Each row was made from one small tree. The marks that hang from a mark follow it in brackets, in alphabetical order. Every link used is in the known rows. Write each row's tree.
Known rows:
sazikeg[rafit[difepu luni miko]]: [-10 -12  -5  29   5  -2   1 -27   7  24  -9  -2  -1  -6  -9  -7  18 -11
 -21 -16  15   2  -1   5   5   4   8 -16  13 -15  12 -30 -18   2  12  10
   1  13   5  14 -11   2  13  21 -18  -9  -8  11  -1  -5   4  14  -1 -23
   3  -7  -1]
miko[rafit[difepu[kizu tuzaz]]]: [  3 -16 -11  26  -2   5  -8 -30  10  15  -1  -4   2 -17   2   2  13  -4
 -13   3  22  -1   5   8  11  15  14 -11   8  -4   2   0  -9 -21  22  -6
  10   1   8  15   4   2  -8  10 -14   6  -9   7  -3 -22   2   5   5  -2
  10   1  21]
miko[fogim rafit[difepu[tuzaz] gunib luni]]: [  5 -31  -2  38 -10   4 -18 -29  12  17 -23 -15  -2  -8 -15  15   9 -13
 -20   7  17   5   2   3   7  -7  23  -2   9 -10  15 -25  -9 -19  13   9
  11  -9   9  23   0  -2   7  22 -33   0  -8  15  -4 -16  -3   2   5 -10
   7  -1   7]
rafit[difepu[fogim kizu]]: [ -3 -12   7  12   2   5  -5 -20   9   7   1  -8  -6  -8   7 -14  12  -3
  -1   0  17 -12  15   3  11  17   7  -5  16   1  -5 -10   0  -9  11 -11
  15  -1  17  17  12   0  -2  21  -3   2  -8   3   4 -18 -17   4   7 -12
  11   3  12]
kiteba[rafit[difepu gunib luni]]: [ -5  -7   3  39  -2  -5 -11 -23  10   5 -11   0  -8   3 -11   0   3  -8
  -9  -3  11   6  -5   3   1  -9   9  -1   8 -13   6 -25  -6   6   3   1
  18  -2   4  11   8   3   5  23  -9  -5 -11   8   1 -15 -10  12   3 -12
   6  -4   1]
difepu[bedet tuzaz]: [  9 -26  -4  23  -5   8 -11   0   1  20   4   6  -8 -21  -1  -7  -3   2
   9  13  27   2   1  11  -1   0  19  -9   4 -14  -4  -4 -16 -28   6 -12
   8  -6  13   4   7  -7   0  10   0   0   0   2   7  -2   1   5  18   0
  -9   5  -1]
fogim[miko[rafit[difepu[kizu tuzaz] gunib]] sazikeg]: [  3 -10   1  23 -12  -2 -22 -37   3  19  -6 -11  16 -17 -20  -9  -4  12
 -17  10  33  -1   3  30  10   7  15 -15  10 -14   3 -12  -1  -3  12  19
  10   4  -2   6   6   7   8   8  -7  10  13  10  -9 -30 -18  17   0 -11
  17   1  18]
miko[fogim rafit[gunib luni]]: [ 13 -29   0  29  -5   5 -18 -20   3   6 -26  -6  -4 -10 -22   8   9  -2
 -11   6   2   3  -2   1   8 -12  16   0   3 -10  14 -17 -18  -8  22  10
   3  -3   9   8  -1 -10  22  23 -33  -4  -1  26  -4 -10 -15   1  -5   0
   5  -3   0]
miko[fogim[sazikeg] rafit[luni]]: [ 12 -32  -4  19   2   7 -26  -9   5   6 -16   1   0 -29 -22  -2  13 -10
  -8   1  -5   1  -5   0   5  -7   5  -5   9 -17   9 -16 -26  -2  19  14
  -3   7  -2  16 -12 -21  23  20 -36  -8   2  24  -6 -11 -19   8  -6   5
  15  -5   5]
fogim[sazikeg[rafit[miko]]]: [  1 -10  -5  11   9  -3 -16 -19  -5  20  -2   9  -1 -18 -21 -15  -2   1
  -8  -5   7  -5  -1  23   5   2   6 -15   4 -16   3  -5 -17   5  10   6
  -6  13 -11   6 -15 -12  18   7  -6  -2   5  18  -1  -6 -12  16  -1  -7
  12  -8   4]
miko[fogim]: [  6 -14   3  10   8   2 -16  -3   0   4 -11  -6 -12  -8 -13  -2   4 -10
   8   0  -4  -9  -3  -1   6   1   7   3   4  -4   1   1 -14  -8  11  -6
   0 -10  14   7  -3 -16   9  19 -14  -8  -2  15  -4  -5  -9   1   1  -3
   0  -1   3]
rafit[difepu[kizu tinar tuzaz] gunib luni]: [ -3 -10  11  31 -12  12 -17 -39  17  16  -9 -19  -3  -3   5  -3  11  -4
 -17  -9  32   8  17   7   9  -4  10  -6   5 -13   2 -28   1 -30  -2  -1
  24   3  13  24  15  16  -5  27   7  13  -2  10   6  -9 -11   3  14 -14
  -3  12   0]
fogim[miko[rafit[difepu[kizu tuzaz] luni]] sazikeg]: [  2 -14   0  24  -8   3 -20 -28   6  20  -1  -8  16 -26 -15  -8   9  -1
 -24  -2  27   1  -1  16  10   9   0 -21  23 -18   3 -22 -16  -2  11  20
   6  16  -1  16   2   7  14  18 -18   5  13  11  -7 -26 -16  18  -3  -9
  14   2  15]
rafit[difepu[bedet] gunib luni miko[fogim[sazikeg]]]: [  9 -35  22  31  -9   8 -18 -30  13  13 -26 -21  -4   1 -18  -8   9   1
 -12   3  23  -8  14  17   4  -3  23  -4   9 -25  14 -43  -9  -5   5  11
   1   0  11  16   3   2  20  35 -19  -2   4  20  -1 -14 -22  19   6 -18
  -4   0 -16]
difepu[bedet kizu rafit[miko] tinar]: [  1 -23   4  18   0  16 -10 -35   2  15  17  -1   0 -27   3  -7  20   4
  -8   4  32 -11  24  24  14   9  -5 -12   0  -7 -14   0 -12 -27  15  -6
   6  23  12  -4   3  -2  21  13   9   7   9   8  17  -2  -7   3  20  -1
  -3 -12   1]
miko[fogim rafit[difepu[kizu tuzaz] gunib luni]]: [ 10 -27   4  36  -9  10 -17 -40  16  16 -21 -19  -5  -9 -11   9  16  -9
 -22   2  19   1  12   2  12   1  16  -5  12  -5  16 -20  -8 -26  15   5
   8  -5   9  23   7   5   7  30 -30   5  -9  19   0 -23 -10   4   7  -8
   6   6   6]
rafit[difepu[bedet] gunib luni miko]: [  7 -27  14  36 -14   5  -7 -27  12  14 -19 -13  -4   3  -4  -5   7   7
 -12  -2  29   2  15  14   6  -4  22  -5   8 -25  12 -41  -8  -4   9  10
   1   6  23   7   8  12  12  34  -5  -4  -1  14   5 -12  -7  16   5 -20
  -7  -1 -16]
difepu[fogim kizu rafit tinar]: [ -9 -17   3   3   6   9 -12 -26  -1   5  21  -1   4 -29   9 -10  16  -2
  -5   8  22 -11  20  16  15   6 -13  -7  10  11 -29   0  -7 -23  11  -9
  21  15  13  10   1 -10   9   5   7  14   2   1  15  -3 -17  -8  16  -1
  10  -9  17]
difepu[kizu]: [  9  -4   1   9   6   9 -12 -15   2   7   0  -1  -6 -12  -2 -11   9   0
   3 -11   7  -8   4   5  13   7  -2  -7   5  -9  -3   6 -11 -11  12 -10
   2   8  11   2   8  -3   0  18   4   1  -3  17   2 -14 -13   4  -3  -1
   5   5   2]
kiteba[rafit[difepu[bedet] gunib miko[fogim]]]: [  8 -20   3  42   0  -8  -7 -30   9  15 -16 -14 -13   9 -17   6   1  -4
  -2  16  23 -13  10  18   3   3  27   4   0  -6   5 -14  -5  -7  10  -5
   4  -4  11   0   1  -3  19  25 -17  -5  -6   8   2 -11  -9  13   9 -14
  -3 -10  -4]
difepu[fogim[miko] kizu rafit[gunib] tinar tuzaz]: [-16 -21   6  11  -8   7 -18 -42  -1  23  18 -14  13 -22   0  -1   1  11
 -16  22  49  -6  19  39  16  -7  -2 -12  10   3 -28   2   6 -29   1   7
  33   9  16   7   7   6  14   5  10  25  15  -7  17  -4 -16 -10  24 -10
   4  -5  19]
rafit[gunib luni miko[fogim]]: [ 10 -22  14  22  -1   8 -17 -21  10  10 -26 -15  -9   3 -21   2   5   0
  -9  -6   9  -2   4  15  11 -15   8  -5  -1 -22  16 -25 -14  -2  12  11
  -4   7  18   9  -3   1  25  32 -12   0   6  27   1  -1 -13   2  -7 -13
  -5  -2 -15]
kiteba[rafit]: [ -2  -4 -11  22  10  -8 -11  -5  -1   3   1  15 -11  -7 -12  -3  -1  -9
   6   5   2   1  -3   6  -3  -1   3  -4   0  -5  -5   5 -14   1   8 -10
   8   5   5   0   2 -11   9   6  -5  -5  -8   6  -1  -4  -6  10   3  -3
   7 -10   7]

Which tree is each row?
[  0  -9   5  23  -5   2 -16 -38   1  21  -2  -4   1 -15  -7 -24   0   2
  -6   8  26  -7   9  13   5   6  14  -1   4  -8   3 -15  -3 -10   2   3
  18   3  -9   7   2 -10   6  14  -5   3  -4  11   3 -18 -21  16  17  -9
   7   1   5]
fogim[sazikeg[rafit[difepu[bedet kizu tinar] gunib]]]
[-14 -12   4  32  -4 -12 -11 -23   6  14  -9  -4   4  -1 -17  -5   4  -2
 -10  12  23   0   2  14  -2  -7   7  -5  20  -8  -3 -31  -1  12   2   8
  21   4  11  10   3   4  20  22 -13  -1  -2  -2   0 -11 -17  11   4 -22
   7  -8   9]
kiteba[rafit[difepu[fogim[miko]] gunib luni]]
[ -1 -13  10   9  -2   4 -20 -28   3  31  -1  -5   9 -14 -20 -27   2   7
 -13   5  21  -4   5  25  11  -2  -3 -17  20  -7  -3 -22  -8   4   5  15
  15  16  -6   9   0  -6  27  28  -7   9   8  13   6 -14 -39   7   2 -19
  14   2   3]
difepu[fogim[miko sazikeg[rafit[gunib luni]]] kizu]
[-10 -16   2  18  -3   3 -14 -33   0   5   0  -2   5 -16  -8   5   4   9
 -14   1  25  -1   9  32  12 -11   1  -8 -12  -7 -11  -5  -1  -9   9   6
   9  13  17  -1  -3   0  15  -2  11  11  11   3   7   0  -4   0  12   1
   2 -17   8]
difepu[rafit[gunib miko] tinar]
[ -1 -10  -3  29  14  -8 -10 -24   8  10 -10  -9 -13   2 -16   6   7 -17
  -6   2  10 -14   6  10   5  11  12  -3   4  -5   1  -5 -13   1  13  -4
   0   3   9  10  -6  -3  16  18 -18  -9  -7   4  -4 -10  -3  12   4 -14
   3 -11   4]
kiteba[rafit[difepu miko[fogim]]]
[ -6 -25 -10  27  -6   0  -4 -15   9   8  -9   4   6 -17  -5   0  21  -2
 -12   4  11   2   4  -3   3   6  11  -8  21  -5   1 -26 -17  -5  19   7
  10   8  13  22   0  -4   5  16 -29  -5  -8   5   2 -14  -8   6  -1  -5
  12 -11  15]
miko[rafit[difepu[fogim] luni]]
[  8 -24   7  28   1  10 -25 -30  11   4 -13 -12   2 -24 -12  -6  25 -19
 -16  -3   9  -6  13  -5   8  11   3   2  12  -6   9 -17 -16 -16  19   6
   6  11   0  26  -6 -10  16  21 -32  -1   1  19  -3 -21 -22  13   3  -2
  14  -1  12]
miko[fogim[sazikeg] rafit[difepu[kizu tinar] luni]]
[  4  -9  11  23   0  12  -4 -31  16  13  -9 -14  -4  -4   0  -5  23  -4
 -21 -25  14  -6  15   7  12  14   3 -18  15 -17  10 -26 -11  -2  19   4
  -1  18  17  15   6  17   6  34  -5   0   0  21   1 -13 -10  15  -1 -19
   2   4  -5]
rafit[difepu[kizu] luni miko]
[-11 -11   5  28  -2  -3 -17 -34   7  20 -13  -5   6  -7 -15 -16   3  -3
 -21  -6  21   3   3  18   2  -8   8 -10   5 -22  11 -32  -8   0   4  17
   7  16  -4  14 -11  -2  17  13  -7   0   3  13  -1 -10 -17  16   3 -16
   7  -6   0]
fogim[sazikeg[rafit[difepu[tinar] gunib luni miko]]]
[ -4 -10   4  39  -1  -6 -10 -32  13  13 -14  -6  -8   9 -12   3   7  -6
 -17  -3  14   2   5  18   2  -6  12 -10   6 -20  10 -27  -6   8   7   4
   7  12   5   8   5  10  13  25  -9   0  -7  10  -1  -9  -7  18  -1 -18
   3 -11  -4]
kiteba[rafit[difepu gunib luni miko]]
[  0 -22  -1  29  -9   9  -4 -35   6  38   2  -8  -8  -5   0 -14   2   4
  -8  23  39  -6  15  15   6   8  26  -8  13   2  -1 -12   1 -28   6 -10
  23  -8   2  13   9  -4  -2  20  -8   5 -17   2  12 -15 -11   2  27 -20
   4   8   5]
sazikeg[rafit[difepu[bedet fogim kizu tuzaz] gunib]]
[  2  -6   3  34   6   2  -6 -33  17  11  -4  -3  -8  -2  -4  -1  22 -14
 -18 -16  12  -5  10  10   7  12  -1 -14  11 -16   8 -17 -14  -1  14  -5
   5  21   5  13   4  12  12  29 -11   1  -9  13   2 -14 -10  17   2 -19
   7  -7  -3]
kiteba[rafit[difepu[kizu] luni miko]]
[ -5   1   0  23  -2  -1  -3 -35   2  22  -7  -7  -9   3  -6 -11   1   0
 -10  -3  13  -4   2   5  10   6  11  -5  10  -3  12  -8   0  -6  11  -1
  13  -6  -2   6   5   0  -2  21  -7   0 -16  12   2 -21  -8   8   8 -19
  11   7   8]
sazikeg[rafit[difepu[kizu] gunib]]
[ -5 -11  -2  42  -6  -5 -16 -22  13  18  -8   0  -6   2  -8   4   0  -9
 -14   3  18   9   0  10  -3 -11  15  -6   8 -16  -1 -27  -5  -9  -2  -3
  20  -2   1  15   8   8  -1  19  -7   0 -11   4  -2  -8  -5  11  12 -14
   5   2  -3]
kiteba[rafit[difepu[tuzaz] gunib luni]]
[-17 -26   6  10  -8   4  -9 -20  -2  12   3   0  16 -21 -14  -3   6  10
 -13  12  22   4  -3  27   9 -16  -3 -13  18  -5 -16 -30  -4   6   7  19
  19   5  12   5   6  -2  25  15  -3   5   8   1   9  -8 -20  -2   9 -12
  11  -9   6]
difepu[fogim[miko] rafit[gunib luni]]
[  4 -23  -4  29  -5  -5 -12 -25   2   3 -24 -14  -4  -5 -20   9   4  -4
  -6  13  12  -7   0   3  11   5  26   5   6  -2  13  -8  -8  -5  22   8
   5 -13  15  13   0 -11  10  18 -30  -9 -10  13  -8 -24  -7   3   1  -4
  12  -7  15]
miko[fogim rafit[difepu gunib]]
[-13 -27  13  33 -13   4 -16 -34  19  20 -11 -22   5  -1   2   1  12  -1
 -23   6  44   5  24  24   5 -10  20  -9   6 -17  -3 -36  -1 -26   1   7
  23  15  29  28   0  14   8  20   6  11   6  -2   8   0 -11   3  14 -16
  -9  -6   3]
rafit[difepu[fogim tinar tuzaz] gunib luni miko]
[ -2 -17   3  31   1   0  -6 -37   8  25 -24 -15  -6   4 -22  -1  11 -13
 -21  -7  13  -5   2   8   9  -2  13  -7   9 -14  23 -33  -8  -1  11  14
   3  -1   6  16  -9   1  20  29 -24 -11 -10  20   2  -7  -6  10   0 -24
   2  -2  -8]
sazikeg[rafit[difepu gunib luni miko[fogim]]]
[ 10 -18  12  12   5  16 -14 -41   5  12  -3 -13  -6 -11 -12   3   8   2
 -15  -2  13 -15  14  31  22   1   2  -7  -3  -2  -3  -1  -1 -12  14   4
   0   2   7   2   5  -1  18  21  -4  13  -1  17   7 -10 -12  -4   6 -10
  10  -3  -3]
difepu[kizu rafit[gunib miko[fogim]]]
[ 13 -26  -4  15   4   0 -25 -10  -1   3 -13   1  -1 -27 -22   0   4  -6
   1  10  -3  -6  -5   7   7   1   9  -3   2  -7   3   1 -20  -6  20   6
  -3  -2  -3  10 -11 -22  18   8 -30  -7   1  19  -9 -13 -18   8  -5   6
  16  -8  13]
miko[fogim[sazikeg] rafit]
[  6 -25  -4  21   3  -3 -19 -18   2   1 -14  -7   0 -20 -20  -4  10 -12
  -4   8   3 -10   0   3   4  11  15   2  10  -5   6  -8 -13  -1  21   7
   0  -8   0  17 -10 -18   9  10 -33  -7  -5  12 -11 -24 -14  13  -1  -1
  18  -7  19]
miko[fogim[sazikeg] rafit[difepu]]
[  1 -25   2  16   1  22 -13 -37  13  25  13   0   1 -26   2   5  22  -4
 -25 -15  23  -1  12  28  17  -2  -7 -26   8 -14  -7 -10 -14 -24  12   1
   7  20   3  14   6  10   7  19   0  16   3  13   9   0  -3   1   9  -8
   3   0 -10]
difepu[kizu rafit[luni miko] tuzaz]
[  8 -33  15  32  -2   8  -5 -18  14  14 -19 -15 -10  -3  -8   0  20 -14
  -8  -5  21 -11  15   0   3  10  16  -7  12 -19  14 -34 -17 -10  13   3
  -5   5  19  17  -1   2  20  34 -19 -10   0  15   3  -5  -7  16   7 -21
  -7  -1 -10]
rafit[difepu[bedet] luni miko[fogim]]
[-12 -27   8  41  -8  -5 -12 -21   9  14  -4  -6  -4  -1  -3  -6   6  -3
  -4  19  31   2  17   5  -5  -7  17   4  10  -7  -8 -33  -3 -15   2  -8
  28   8   9  13   5  -5  14  20  -8  -3  -6  -5  12  -6 -18   9  19 -12
  -2  -9   5]
kiteba[rafit[difepu[bedet fogim tinar] gunib luni]]
[  2 -31  -5  35 -12   8  -8 -28   8  23   9  -7   4 -25   6  -2  17  -1
 -10  22  45  -8  25   7   9  19  20  -7   9   2 -11  -5  -9 -41  16  -9
  19   8  16  18   3  -4   1   9 -14   9  -8  -2  10 -16  -8   3  21  -2
   2  -4  23]
miko[rafit[difepu[bedet fogim kizu tinar tuzaz]]]
[  6 -15   2  27  12  -8 -20 -22   3   9 -17  -7 -14   7 -23   9  -6  -5
  -4   8   8  -8   2  24   8  -7  15  -2  -7  -9   2  -1  -7   0  13  -3
   0   6   9  -2  -1  -5  23  19 -12  -2   0  13   0  -4 -13   5   1  -7
   3 -13  -2]
kiteba[rafit[gunib miko[fogim]]]
